Each row was made from one walk, in order. Every step used is in the known rows, and no mark comes twice. Write each row's walk.
Known rows:
zafe/kabip/bopo: [ -0.3  -8.9   6.9 -12.9  40.0  -8.0  -6.4 -12.6  -7.1  15.7  11.5  24.7
 -17.6 -17.0  12.6  -6.6   6.3  10.6 -21.3   5.4 -36.7  -6.3 -10.4]
kabip/bopo/kunat: [  1.6  -7.9  20.9   9.8 -26.2  -1.8 -22.8 -20.3  14.5  13.2   1.6  51.9
 -12.4  -6.4   8.0  22.4   0.7 -19.5   0.4   0.0 -20.6  17.0  14.7]
gavu/purul/zafe/kabip/gisok: [-10.4   3.1   4.9   3.9  44.8 -13.7  25.1 -16.3 -34.4  -3.1  11.4 -64.0
  -9.6 -35.3   3.4  -7.7  -5.3  16.4  19.3   0.0 -28.9 -16.4 -22.7]
zafe/kabip/bopo/kunat/gavu/purul: [ -7.0 -14.3  37.5  -2.9 -31.1  -8.8 -25.8   4.5  31.2  -2.8   1.5  19.3
 -28.8 -23.4  14.1  -1.6 -17.6 -23.9  -7.6 -14.2 -36.7 -33.7  42.3]
gavu/purul/bopo/kunat/zafe: [  4.2  -4.6  -7.4  -1.0  -5.9  -3.9   0.0  -3.9  -5.9  -5.6 -12.7 -20.9
  -0.6  18.2   5.7 -10.2 -31.7  -7.4  14.0   1.8   7.8  15.2  31.1]
bopo/purul/zafe/kabip/gavu: [  8.7   7.4 -14.7 -25.4  49.7   1.6  -4.7  12.3  -3.2   7.5  -2.8 -11.5
  18.4 -20.9 -16.3   0.0  24.6   9.7 -20.8   3.5   5.5 -36.4 -27.5]
kabip/zafe: [ -6.4  -6.7   3.7  22.3   1.4  21.0 -12.3 -46.8 -17.2  10.9   0.5  34.6
  -7.0  -2.2  13.9  28.7  21.9   3.4 -14.9  20.7 -18.4  51.0 -14.6]
zafe/kunat/bopo/purul/gavu: [ 12.5 -15.5 -11.8  13.1 -28.2  12.0  -0.8   4.4   8.6  -2.7  -5.1   1.2
  20.8 -10.6 -28.8  12.5  15.7  10.1 -12.8   2.3  42.2 -26.3   4.0]
kunat/gavu/purul/zafe: [-17.8   1.1  13.8  14.8 -20.5   5.1  13.7  33.0  -2.0 -16.4  -0.4 -21.0
  -6.8  -6.9  -3.8 -15.0  -8.3 -11.4  27.3 -23.5   4.8  16.5   8.0]
purul/gavu: [  4.3  -1.9 -13.7  16.9  10.8  11.1   5.5  17.7 -13.2   2.9  -6.7  11.7
 -11.5   9.4 -11.3  14.3  16.1   1.7 -15.7   1.8   5.8  21.8  -9.5]
purul/zafe/kabip/gavu: [  5.4  12.0 -22.5 -26.3  57.8   3.4  -2.9  11.6 -11.3   4.5   0.6 -27.3
  -3.7  -2.0  -1.3  -7.7  22.1  23.0 -20.5  -6.7   8.4 -10.0 -33.8]
kabip/zafe/purul/gavu: [  5.9   0.5 -12.3   3.6  14.9 -11.8   8.3  -5.9   6.5  33.3   5.5  27.7
   7.2  13.1   7.8  31.2  25.5  14.8 -48.1   7.9  -4.4  53.8 -13.4]
gavu/purul/bopo/kunat: [  4.5 -12.1   4.7  11.3  -7.8  23.6   6.5 -16.0 -11.8 -26.4 -11.3 -11.1
  -5.4   2.4  -0.2  -3.7 -21.2 -14.3  -5.4 -20.3   3.8   6.9  40.0]
kabip/gavu: [ -5.2  -1.0  -8.2  11.4  16.2  16.6 -10.7 -27.2 -10.6   0.9  -5.9  20.6
   5.6  -2.3  -6.5  23.3  16.1   8.7 -28.4   4.0   8.5  11.8 -12.6]
zafe/purul/gavu: [  9.0   2.2 -20.2  -1.5  16.6 -16.1  20.7  27.3   5.9  18.1   3.7  18.0
  15.9  23.0  -8.6  14.1   6.0   6.9 -30.5  -1.3   2.7  18.7 -11.5]
purul/bopo/kunat: [  6.5   1.5   1.3   7.1  -4.1  20.9   5.3 -10.0  -6.4 -17.1  -5.3  10.0
 -11.1  24.2   1.3  -9.1  -9.1 -12.0   2.8  -8.2   7.0  13.6  16.3]
gavu/purul/zafe/kunat/bopo: [  2.5 -12.7 -14.0   2.3 -20.3   9.5   6.4  -1.6  -9.2 -17.0  -0.2 -50.7
  15.0 -14.8  -8.2  -6.3  -4.5  23.1  16.9 -23.5  36.5   0.7   4.5]
kunat/bopo/purul: [ -2.8 -31.0   8.5  15.1 -19.6  13.6 -15.5 -19.4  -2.0  -4.4   0.4  27.4
  15.9 -15.8 -30.4   1.6 -10.9  -4.7   5.7  16.8   5.7 -29.1  -1.7]
kabip/gavu/purul/zafe: [ -6.3  -1.8  -9.5   4.1  23.7   9.4   3.9  -1.7 -14.8  -5.1  -8.2 -29.7
   9.4 -22.9 -10.3  12.6  10.3  11.7 -16.6 -23.2  18.2  17.1  -0.8]
gavu/purul: [ -5.9 -17.5  -2.2  19.0  -0.1  17.1  -0.1 -20.9 -24.5 -11.3  -5.9   4.0
   5.5 -13.1  -2.1  15.9  -7.4  -6.0  -6.6   1.4 -12.6   8.4   9.8]
zafe/kunat: [  7.4   8.3 -19.1  10.3 -11.2  15.6   5.7 -23.0 -14.4  -6.6  -2.3  14.4
  15.6  11.2   8.1  17.7  18.6   5.1  -1.3   9.3  13.1  14.0 -15.3]
zafe/kunat/gavu/purul: [ -9.8   2.1   6.0  23.6 -45.8  15.4   7.8  -8.8   2.5 -23.2  -4.4  -1.4
   8.3  -4.0   7.8   8.4  -0.1  -7.3   3.7 -10.7  11.1  -0.5  20.3]
kunat/zafe/kabip/gisok: [ -8.3   9.0  -4.2  -4.2  38.3 -31.8   4.9 -27.2 -25.4  21.3  13.7 -22.4
 -12.2   0.8   9.9  -4.3 -10.3  19.5  24.9  50.9 -35.5 -13.5 -43.7]
zafe/kabip/gavu/purul/bopo/kunat: [ 10.5  -9.2  -6.9 -15.2  35.3  19.9  -8.4 -21.1  -2.8 -22.8 -13.7 -32.6
  -9.4  -6.7   3.8  -3.6  -9.1   8.4 -49.1 -24.1   4.6 -32.9  33.4]
purul/bopo/kunat/zafe/kabip: [ 16.3   7.7 -17.7 -32.4  28.6  -9.3  -7.6  12.1  -0.8   3.6  -3.0 -15.3
 -14.1  38.3  11.7 -29.1 -18.1   2.9   9.0  18.8  -3.2 -11.0  -0.4]
zafe/purul/bopo/kunat: [ 11.5   5.6  -4.5 -13.7   1.6  -5.7  19.8  -0.6  14.3  -0.2   3.6  16.8
  15.6  38.6   2.9  -9.0 -18.3  -5.8 -12.0 -11.1   5.2  13.3  14.0]
zafe/purul/bopo: [  1.4   7.0  -9.8  -9.1  38.7  -7.1  43.1  -1.7 -10.9   1.0  11.1   6.4
  16.1  30.1   2.7 -24.9 -12.2  13.2 -19.9 -12.0   4.4  23.2  -2.0]

Write each row's walk:
[ 11.9  17.4 -17.2  -1.0  -9.4   6.0  20.2   8.8  -8.7   1.0  -0.4  -1.4
  38.8  -6.0  -8.9   7.4  27.8  -1.0  19.6   2.5  24.0   2.9 -21.0] -> bopo/purul/zafe/kunat
[ -2.2  12.9  16.1  -4.3 -26.5  -9.2  19.3  20.6  34.2  -9.6   6.5  20.7
   1.0  44.1   3.9 -26.0 -25.4 -17.1   3.4 -17.4   7.9   6.7  24.7] -> zafe/purul/bopo/kunat/gavu
[ -0.6 -17.0   4.4   1.6  -7.3   5.1  -4.0  13.0  -1.9  -1.0   3.9  -2.8
  16.1 -14.5 -32.7 -11.9  -3.8   2.0  27.4   1.0  17.5 -14.0 -13.9] -> kunat/bopo/purul/zafe
[ -1.0  23.3   4.4   6.6 -38.0   2.9  20.0  29.3  13.7  -8.0   1.9   2.9
  24.3  -1.3  -9.8  -8.1  20.4 -13.1  34.9  -4.6  28.9  -5.6 -10.5] -> bopo/purul/zafe/kunat/gavu
[-24.2   9.7  26.3  10.9  14.4 -16.5  25.7   5.6 -12.6 -12.4  15.1 -59.3
 -24.3 -30.0   4.1 -22.6 -12.9   3.8  34.1  -7.5 -26.9 -22.7 -12.7] -> kunat/gavu/purul/zafe/kabip/gisok
[ -8.7 -10.8  25.4  23.3 -65.7  13.2 -21.7   3.5  19.2 -20.4 -10.3  19.4
  -8.1   0.1  -0.6  15.9 -20.3 -36.5  14.1  -6.3  -9.9  -8.2  37.1] -> bopo/kunat/gavu/purul
[ 20.1   9.1 -26.1 -19.1 -17.4 -42.3  -8.0  42.4  32.4  37.6  -4.2  20.3
  18.0  44.3  -3.7  22.1  -9.0  -7.5  -3.1  23.2   6.7  16.5  -5.8] -> bopo/kunat/zafe/purul/gavu
[  3.7  11.8 -23.9   0.4   8.0   9.6  11.4 -11.0 -11.4  -8.4 -10.2 -42.9
  25.7 -17.8   0.1  19.0  23.7  22.3 -18.9 -28.0  39.7  14.7  -0.5] -> kabip/gavu/purul/zafe/kunat
[-12.6  -0.2  41.5  16.6 -56.3  -5.3 -22.4   1.2  33.9   5.7   4.2  56.2
 -26.2   0.0   8.1   5.6  -7.1 -30.8  12.7  -7.6 -17.1  11.3  23.6] -> kabip/bopo/kunat/gavu
[ -4.2  -2.1  33.3  -9.8 -24.9 -11.5 -27.6  11.2  35.8   5.7   6.8  40.5
 -34.2  -1.0  15.5  -7.5  -5.6 -21.0   2.1  -1.1 -32.4 -23.8  16.6] -> zafe/kabip/bopo/kunat/gavu
[-10.6   7.5   6.6  18.9 -17.7  19.8  36.5  -6.8  -8.0 -35.5  -2.4 -27.6
  -1.9   4.6   9.8 -27.9  -6.6   4.3  -1.4 -34.6  29.2   9.7  33.0] -> zafe/kunat/gavu/purul/bopo
[ -5.2   3.0  20.7  18.6 -61.7  13.1 -22.4   9.6  25.1 -12.9  -4.2  41.9
 -12.2  22.5  -0.6  10.1  -8.9 -35.3  23.5   5.8  -5.5  -0.5  11.6] -> bopo/kunat/gavu
[ -7.3   2.4  20.3  11.8 -54.1   4.6  -8.5  35.5  19.6 -17.0  -7.8  -8.0
  -7.3   1.3  -3.2   0.2 -15.3 -31.8  34.4 -21.6   3.0   4.4  25.3] -> bopo/kunat/gavu/purul/zafe
[ -3.7  27.8  -3.8   4.7 -29.2   4.9  20.1  29.5   6.4 -10.4   4.0 -12.2
   5.1  17.4   5.0 -14.0  17.7   1.4  34.9 -15.2  27.6  22.7 -16.6] -> purul/zafe/kunat/gavu
[  3.1   4.2  -3.8   4.2   7.6   4.0  12.3  16.5 -12.6   4.3   0.2   8.9
  22.7  -9.0 -20.3   2.6  12.3 -11.7  22.4   7.2   3.5   4.9 -20.5] -> bopo/purul/zafe
[  7.4 -18.3  -3.4 -22.3  23.2   1.0  -9.5  21.7  -0.2  -1.4   7.7 -19.5
  10.1 -14.5 -26.2 -26.2  -4.2  10.8  15.2   6.6   2.5 -50.5 -22.2] -> kunat/bopo/purul/zafe/kabip
[-10.1   4.0   6.7  10.4  37.3  -5.8  11.2 -40.3 -29.4   1.1  14.7 -11.4
 -14.6 -15.0   6.4   1.7   0.2  12.7   6.6  28.1 -38.5 -21.3 -34.7] -> zafe/kabip/gisok
[  6.1 -18.7  -3.4  10.4 -34.6  15.2 -10.4 -27.3   2.8  -8.5  -0.6  15.5
  31.4 -10.4 -21.1  10.4   5.1   6.6   5.1  14.0  25.2 -31.4  -0.6] -> zafe/kunat/bopo/purul
[ -0.2 -15.4 -14.2  -8.3  41.5  13.4 -15.4 -26.2 -14.4  -8.2  -9.3 -17.2
   2.6 -22.6   0.4  15.8   4.4  14.7 -50.6  -2.6 -10.9 -31.3   4.9] -> zafe/kabip/gavu/purul
[  8.4  -6.7  -6.7  18.9   3.1   9.3   5.8  18.0  -8.7   6.7  -8.6  26.1
   9.4  -9.6 -25.9  18.9  18.0 -13.5 -17.2  10.9   5.4  -3.3  -4.7] -> bopo/purul/gavu
[ -6.3  15.1   2.1  17.5 -42.6  12.3   5.1  -1.8   8.1 -14.9   1.3  18.6
   2.9  18.2   7.8   0.6  11.7  -6.1  13.4   1.8  14.8   7.0  -3.7] -> zafe/kunat/gavu
[ 12.8   4.6   7.6 -29.8  14.2 -15.6 -14.9  19.8  15.1  16.6   7.2   4.5
 -18.0  -7.5  11.6  -7.3   7.9  -4.5   8.2 -10.3 -23.1  -4.2  -7.4] -> purul/zafe/kabip/bopo/kunat
[  8.3 -16.5  -3.2  19.8 -30.0  15.9 -13.3 -27.7   9.3  10.0  -3.8  12.2
  13.5 -19.9 -13.6  31.3  34.8  19.7 -28.7   9.7  34.3   7.8   2.2] -> kabip/zafe/kunat/bopo/purul/gavu
[-13.6  -0.5  14.5  31.2 -47.3  19.3  -2.9 -39.4   2.4 -10.1  -3.4   7.9
  -0.1 -14.2  23.8  25.9  17.6  -0.4 -12.8  -2.9   2.7  33.2  20.1] -> kabip/zafe/kunat/gavu/purul
[ -8.5  19.9  23.2   4.6 -33.3 -15.7  21.3  23.1  22.3  11.3  11.4  18.6
  12.0 -23.2  -1.0 -13.0  21.7  -8.7  25.5 -20.1  17.5   5.7   2.2] -> kabip/bopo/purul/zafe/kunat/gavu
[ 13.7   6.5 -16.4 -21.5 -23.9 -38.2 -15.4  10.6  26.5  31.6   1.4  31.9
  29.6  42.8   4.8  20.0 -23.6 -12.2  14.6  36.3  -9.1  12.6  -9.1] -> bopo/kunat/zafe/purul
[  7.4   1.3 -23.3 -23.8  36.6 -15.2 -14.0   7.6 -12.4  17.4   1.2   0.0
  -3.2  22.2   7.9  -9.8  -4.2  11.9   8.4  42.1 -20.7  -8.6 -31.2] -> kunat/zafe/kabip
[  0.9 -10.1 -23.6 -21.7  43.4 -12.9 -21.7 -12.1 -11.7  12.3  -8.9 -25.1
   7.9  -8.7   5.0   8.6  -7.0  21.1 -31.1  20.7  -7.0 -21.7  -5.5] -> kunat/zafe/kabip/gavu/purul
[ -6.4   9.0  23.0  14.8 -33.6  16.4   6.0  10.9  15.3 -24.7  -2.1  16.2
 -23.8  31.1   2.3 -24.1 -16.2 -23.1  19.1 -16.4  11.7   7.8  25.9] -> purul/bopo/kunat/gavu
[ -8.6 -14.9  -5.6  17.6  14.1  18.2 -10.1 -34.4 -16.8  -7.7 -11.8   0.3
   9.5 -23.2  -6.8  28.8   3.4   6.3 -38.3  -8.5   5.6   3.6  12.7] -> kabip/gavu/purul
[ -2.9  -6.2  -6.4   7.6  10.6   7.1  12.3  12.2 -20.5  -6.8  -2.6 -25.5
   5.2 -13.0  -6.1   2.0  -1.2  -0.5  14.4 -14.6   0.6  21.9  -2.1] -> gavu/purul/zafe
[ -7.8   1.3   5.8 -10.7  11.0  -0.4   6.7  41.9  -0.9 -16.1   2.8 -38.2
 -15.7  -8.4   1.9 -28.3  -7.5  -2.7  16.1 -16.9 -11.9 -19.7  -0.8] -> kunat/gavu/purul/zafe/kabip
[  0.1  -1.6  -4.8 -26.6  39.7 -33.1 -12.5   1.0  -3.5  36.1  11.2  15.5
 -15.1  -0.9  16.9 -13.8  -1.9  16.2  -2.5  29.2 -31.0   2.7 -19.7] -> kunat/zafe/kabip/bopo
[  7.6   9.3  -9.9  -6.6  -1.9  -4.9   0.0   2.1  -2.4   3.8  -6.2   1.2
  -6.4  37.1   5.8 -16.4 -19.9  -5.2  23.0  14.0  12.4  25.2   7.0] -> purul/bopo/kunat/zafe
[  3.7   4.3 -27.6 -26.7  49.1 -12.7 -23.0  -5.1  -7.1  21.0  -3.4  -5.7
   1.0  10.7   5.5   1.9   6.3  22.9 -21.7  31.6  -1.9 -15.1 -29.6] -> kunat/zafe/kabip/gavu
[ -0.4  -3.5 -23.3 -26.7  72.3  -7.7   6.1 -10.8 -20.8   0.8  -7.9 -53.1
  -5.5  -0.2   6.5 -23.9 -12.6  32.5 -36.6  -3.0  10.1 -14.2   8.7] -> kunat/zafe/kabip/gavu/purul/bopo
[-13.5  -1.6  40.4   8.2 -49.3 -14.3  -6.4  27.9  29.0   0.2   1.2   5.0
 -19.7 -21.8   4.9  -3.3 -11.5 -27.5  26.0 -37.5  -7.6  14.9  35.1] -> kabip/bopo/kunat/gavu/purul/zafe
[  1.7   6.0   1.0 -26.0  50.6 -16.7   6.8  17.5  -6.5  19.2  14.5  -6.9
 -18.7 -14.4  10.7 -22.5  14.4  15.6   0.4  -9.9 -22.4   7.6 -22.8] -> purul/zafe/kabip/bopo
[  0.1  15.3   2.6 -10.6  31.5 -26.5  10.9 -24.2 -13.1   9.5   8.3 -36.9
 -24.0  15.5  13.6 -23.4 -23.0  11.1  27.5  27.8 -17.5 -14.8 -14.2] -> purul/bopo/kunat/zafe/kabip/gisok
[  9.8  -8.6  12.5 -17.5   3.4  -5.6 -28.4 -11.3  16.9  11.9   4.0  35.6
 -19.8  -9.1  15.8   7.4   1.4 -11.2 -12.8   6.9 -34.7 -18.8   5.7] -> zafe/kabip/bopo/kunat
